What can hang from each mark:
G: F S Y
Y: J
J: F N S Y
S: G
N: B G J L
B: N

Every row comes from one small tree of marks. The marks that hang from a mark follow it in brackets, in alphabetical order. Every link used is in the known rows. Which tree was each row made from?
Known rows:
J[F N[G L] Y]: [-1.95 -0.30  4.57  0.99 -2.45  3.34  0.64  0.55  0.63  1.24  1.64 -2.90
 -0.38  2.20  0.11 -2.47 -1.24 -1.08  2.63 -2.91  0.13 -0.62]
N[B L]: [-2.78 -2.73  0.05  2.35 -0.52  2.40  6.20  1.51  0.47  0.17  1.94  4.33
 -2.67  4.57 -1.01  1.05 -3.20 -3.43  2.48  1.81  3.36 -0.80]
Y[J[N[L] S]]: [ 2.01  0.23 -1.57  0.61 -2.01  2.33 -1.25  0.80  0.12 -0.78 -0.60 -0.31
  0.04  1.14 -0.51 -1.68 -0.56 -3.72  1.93 -2.30  1.75 -4.49]
J[F N[G] S Y]: [ 1.26  0.84  3.44 -0.56 -3.01  2.46 -3.04  0.26  1.43  0.28  1.13 -8.41
 -0.32  1.50 -0.95 -3.25  0.89 -0.77  0.68 -3.78 -1.29 -2.56]
N[L]: [-1.29 -1.86  0.36  1.65 -0.67  2.41  2.21  0.75 -0.10  0.90  0.87  4.23
 -0.33  2.51 -0.20  0.48 -2.94 -1.03  1.97  0.02  3.31 -1.13]
N[J[F S Y] L]: [-0.90  0.68  2.02  1.07 -1.92  2.84 -0.77  0.91  1.28  1.86 -0.12 -0.67
 -0.73  2.16 -1.18 -2.43 -1.84  1.66 -0.51 -3.62  2.73 -3.18]
Y[J[F N S[G]]]: [ 0.86  1.24 -2.43 -1.14 -3.12  1.84 -2.81  0.82  0.61 -0.17 -0.88 -4.14
  0.51 -0.51 -0.01 -1.92  1.02 -1.82  0.71 -4.08  2.05 -4.86]
B[N[G L]]: [ 0.34 -0.94  0.58  1.32  0.11 -0.33  2.37  1.23 -1.62  0.97 -2.05  1.36
 -0.38  3.69 -0.30 -2.51 -1.71 -2.37  2.38  0.36  1.24  2.07]
B[N[J[S]]]: [ 1.21  0.39 -0.40 -0.21  0.27  0.20 -0.23  1.16 -0.89  0.65 -4.06 -1.00
  1.57  0.55 -1.03 -2.87 -0.81  1.02  0.58 -1.76  1.09  0.10]
B[N[G]]: [ 0.61 -0.36  0.19 -0.09  0.43 -1.02  0.99  0.99 -1.23  0.79 -2.74 -1.12
  0.68  2.27 -0.05 -2.85 -0.84 -1.73  1.91 -0.12 -0.08  2.09]
B[N[G J]]: [ 1.30  0.23  0.36 -0.32  0.70 -1.14  0.51  1.54 -0.87  1.20 -3.80 -1.85
  2.15  1.23 -0.21 -3.87 -1.03 -0.19  1.34 -0.56 -0.05  0.96]
Y[J[S[G]]]: [ 1.45  1.32 -3.65 -1.00 -2.06  1.22 -3.10  0.64  0.64 -0.64 -1.15 -1.70
 -0.71  0.45 -0.02 -1.44  0.45 -2.79  0.47 -2.61  2.33 -4.60]
Y[J]: [-0.84  0.75 -2.44 -0.62 -0.96  0.92 -0.87  0.62  0.46  0.34 -1.33  0.83
  0.00  0.82  0.75 -1.59 -1.15 -2.95  1.45 -2.53  1.29 -2.48]
N[G[F S] J L]: [ 2.58 -1.26  0.21  0.76 -0.80 -0.18  0.08  2.10  1.49  2.40 -2.56 -2.41
  1.73  3.82 -0.80 -3.86 -1.80 -0.38  1.33  1.95  1.65 -3.17]
N[G[F S Y] J L]: [ 3.11 -0.28  0.46  1.88 -0.46  0.32 -0.69  2.94  2.02  1.84 -3.28 -1.98
  1.03  4.70 -0.98 -4.69 -1.78 -0.10  0.15  1.24  0.89 -4.04]
N[B G L]: [-0.63 -2.53  0.66  2.18 -0.57  0.40  5.78  1.94  0.69  0.45  2.38  0.99
 -2.48  6.10 -0.76 -0.65 -2.64 -5.39  2.62  3.26  1.62 -0.90]
S[G[F Y]]: [ 0.32  0.14 -2.23 -1.50 -1.71  2.93 -1.16  1.63  1.27  0.28 -1.71 -1.06
  0.35  0.14  0.37 -0.59 -0.25  1.76  0.46  0.43  3.02 -3.71]
G[F S Y[J[N[L]]]]: [ 1.47  0.33 -2.04  1.28 -1.20  2.36 -2.27  2.31  1.96  0.05 -4.84 -1.20
 -0.64  3.59 -0.69 -3.82 -0.36 -1.54  0.93 -1.04  0.76 -4.01]
J[N[G]]: [ 2.03 -1.57  1.47 -0.10 -0.75  1.62  0.32  1.03  0.16 -0.13  0.39 -2.86
  3.37  0.06  0.13 -1.22 -0.96 -1.48  2.93  0.54 -0.40 -1.99]
N[B G[F] J L]: [ 0.41 -1.70  0.43  0.27 -1.09  0.25  5.74  2.78  1.37  2.12 -0.16 -1.18
 -0.48  5.02 -0.83 -2.79 -2.69 -2.52  2.00  3.88  1.76 -2.86]
Y[J[N]]: [ 0.15  0.24 -1.45 -0.29 -1.20  2.02 -0.61  0.84  0.08 -0.37 -1.20  0.04
  1.41 -0.30  0.56 -1.55 -0.89 -3.00  2.53 -2.38  0.93 -3.03]

Write each row's tree:
[ 1.34  1.93 -1.77  1.02 -0.74  1.68 -2.76  1.68  1.43 -0.83 -1.92 -0.06
 -1.18  2.37 -0.27 -2.49 -0.70 -1.82 -0.85 -3.16  0.21 -4.24]
G[Y[J[S]]]
[ 3.52  0.07  2.54 -1.16 -2.41  3.21 -2.76  0.31  1.26 -0.61  0.20 -6.91
 -0.05  1.58 -1.17 -3.00  0.56 -1.71  2.15 -0.56 -1.47 -3.30]
J[N[G[F]] S Y]
[ 1.98  1.56 -1.12  1.21 -0.95  2.42 -2.61  1.85  1.20 -1.36 -1.87 -0.65
 -0.12  1.57 -0.41 -2.46 -0.50 -1.92 -0.09 -3.04 -0.09 -4.66]
G[Y[J[N S]]]
[ 1.65  0.89  0.13 -0.66  0.33 -0.75  0.42  2.15 -0.32  1.57 -4.99 -2.40
  1.58  2.13 -0.26 -4.97 -0.92  0.50  0.76 -0.12 -0.46  0.20]
B[N[G[F Y] J]]
[ 0.87 -0.27 -1.40  0.61 -0.38  1.66 -2.29  1.90  2.48  0.66 -4.35 -1.96
 -0.40  3.53 -0.84 -2.88 -0.48  0.84 -0.27 -0.01  0.42 -2.53]
G[F S Y]
[ 0.32  0.16  1.48  0.03 -0.29  0.43  1.73  1.45 -0.89  1.89 -3.70 -0.30
 -0.05  3.28 -0.36 -4.49 -1.71 -0.49  2.18  0.03  0.93  1.13]
B[N[G[F] J[Y] L]]
[-0.30  1.37 -1.88  2.56 -0.18  0.75 -3.87  1.92  2.15 -0.28 -3.69 -1.33
 -1.15  3.22 -0.49 -3.35 -0.16 -1.46 -1.10 -4.37  0.38 -2.92]
G[S Y[J[F]]]
[ 0.99  0.79 -1.47 -0.52 -2.59  0.40 -0.37  1.25  1.00  0.05 -0.20 -5.22
 -0.56  2.01 -0.36 -2.95  0.55 -4.41  1.06 -2.69  0.14 -3.90]
Y[J[F N[B G] S]]
[ 0.71  0.84 -0.59  1.25  0.38 -1.41 -1.02  1.74 -0.34  0.45 -4.52 -2.38
 -0.48  3.63 -0.37 -4.58  0.00 -2.21  0.62 -2.22 -0.58  1.27]
B[N[G[S Y[J[F]]]]]
[ 1.69  0.87 -0.79  1.47 -0.29 -1.10 -3.16  1.93  1.91  0.25 -2.16 -4.07
 -0.30  3.92 -0.09 -4.05  0.00 -2.93 -0.25 -1.84 -1.10 -2.55]
N[G[S Y[J[F]]]]
[ 0.66 -0.35 -0.27 -1.32 -0.13 -0.92  1.43  1.10 -1.01  1.55 -3.47 -1.95
  0.65  2.56  0.03 -3.39 -0.78 -1.24  2.14  0.86 -0.01  1.92]
B[N[G[F]]]
[ 2.83  0.36 -2.38 -1.27 -2.15  2.33 -3.02  1.13  1.45 -0.38 -1.03 -3.54
 -0.38  0.97 -0.98 -0.89  0.62  0.87 -0.63 -0.31  2.39 -4.89]
J[S[G[F Y]]]
[-0.56  0.75 -2.15  0.25 -1.67  2.90 -0.84  1.91  1.07 -1.00 -0.71 -0.93
 -0.41  0.04  0.19 -0.64  0.00 -0.74  0.46 -1.98  2.89 -4.18]
S[G[Y[J[F N[B]]]]]
[ 1.80 -0.76  1.24  1.24 -0.36  0.20  1.05  1.90  0.61  1.73 -0.19 -0.17
  2.06  2.58 -0.27 -2.70 -2.61 -0.72  1.23  0.83  1.57 -2.97]
N[G J L]
[ 0.15  0.44 -1.64 -1.50 -2.98  1.21 -2.79  0.44  1.24  0.91  0.39 -5.36
 -0.13  0.29 -0.64 -0.48  1.02  1.61 -1.42 -3.04  3.04 -3.55]
J[F S[G]]
[-0.53 -0.48  0.44  1.23  0.41  0.99  2.24  1.42 -1.54  1.20 -3.50  2.94
  0.98  1.65 -0.68 -2.40 -2.23  0.51  1.71 -1.10  2.55  0.98]
B[N[J L]]
[-1.81 -1.92  0.38  2.14 -0.18  2.30  5.59  2.22  0.85  0.77  0.45  3.29
 -0.48  3.15 -1.28 -0.45 -3.47 -1.29  1.53  1.15  3.51 -2.44]
N[B J L]
[ 0.80 -0.86  0.33 -0.06  0.14 -0.73  3.14  2.39  1.71  0.71 -0.08 -3.57
  1.13  2.54 -0.64 -2.57 -1.67 -2.26  0.97  1.84 -0.21 -2.43]
N[B G J]
[ 0.29  0.73 -0.98  3.41 -0.62  1.89 -3.03  2.18  1.74 -0.69 -3.29 -0.66
 -0.74  3.13 -0.85 -3.19 -0.36 -1.78 -0.12 -4.06  0.73 -3.37]
G[S Y[J[F N[L]]]]
[ 0.26  0.92  1.94  0.17 -0.44 -0.46 -3.17  1.32  2.33  1.87 -2.04 -6.64
  1.38  1.92 -0.45 -4.77 -0.34  0.66 -0.31 -2.91 -0.85 -1.80]
N[G[S] J[F Y]]
[ 0.83  1.07 -2.09  2.83  0.35  1.14 -3.93  1.96  1.93 -1.12 -3.77 -0.18
 -1.01  3.08 -0.78 -2.97 -0.39 -2.10 -0.44 -3.27  0.26 -3.24]
G[S Y[J]]
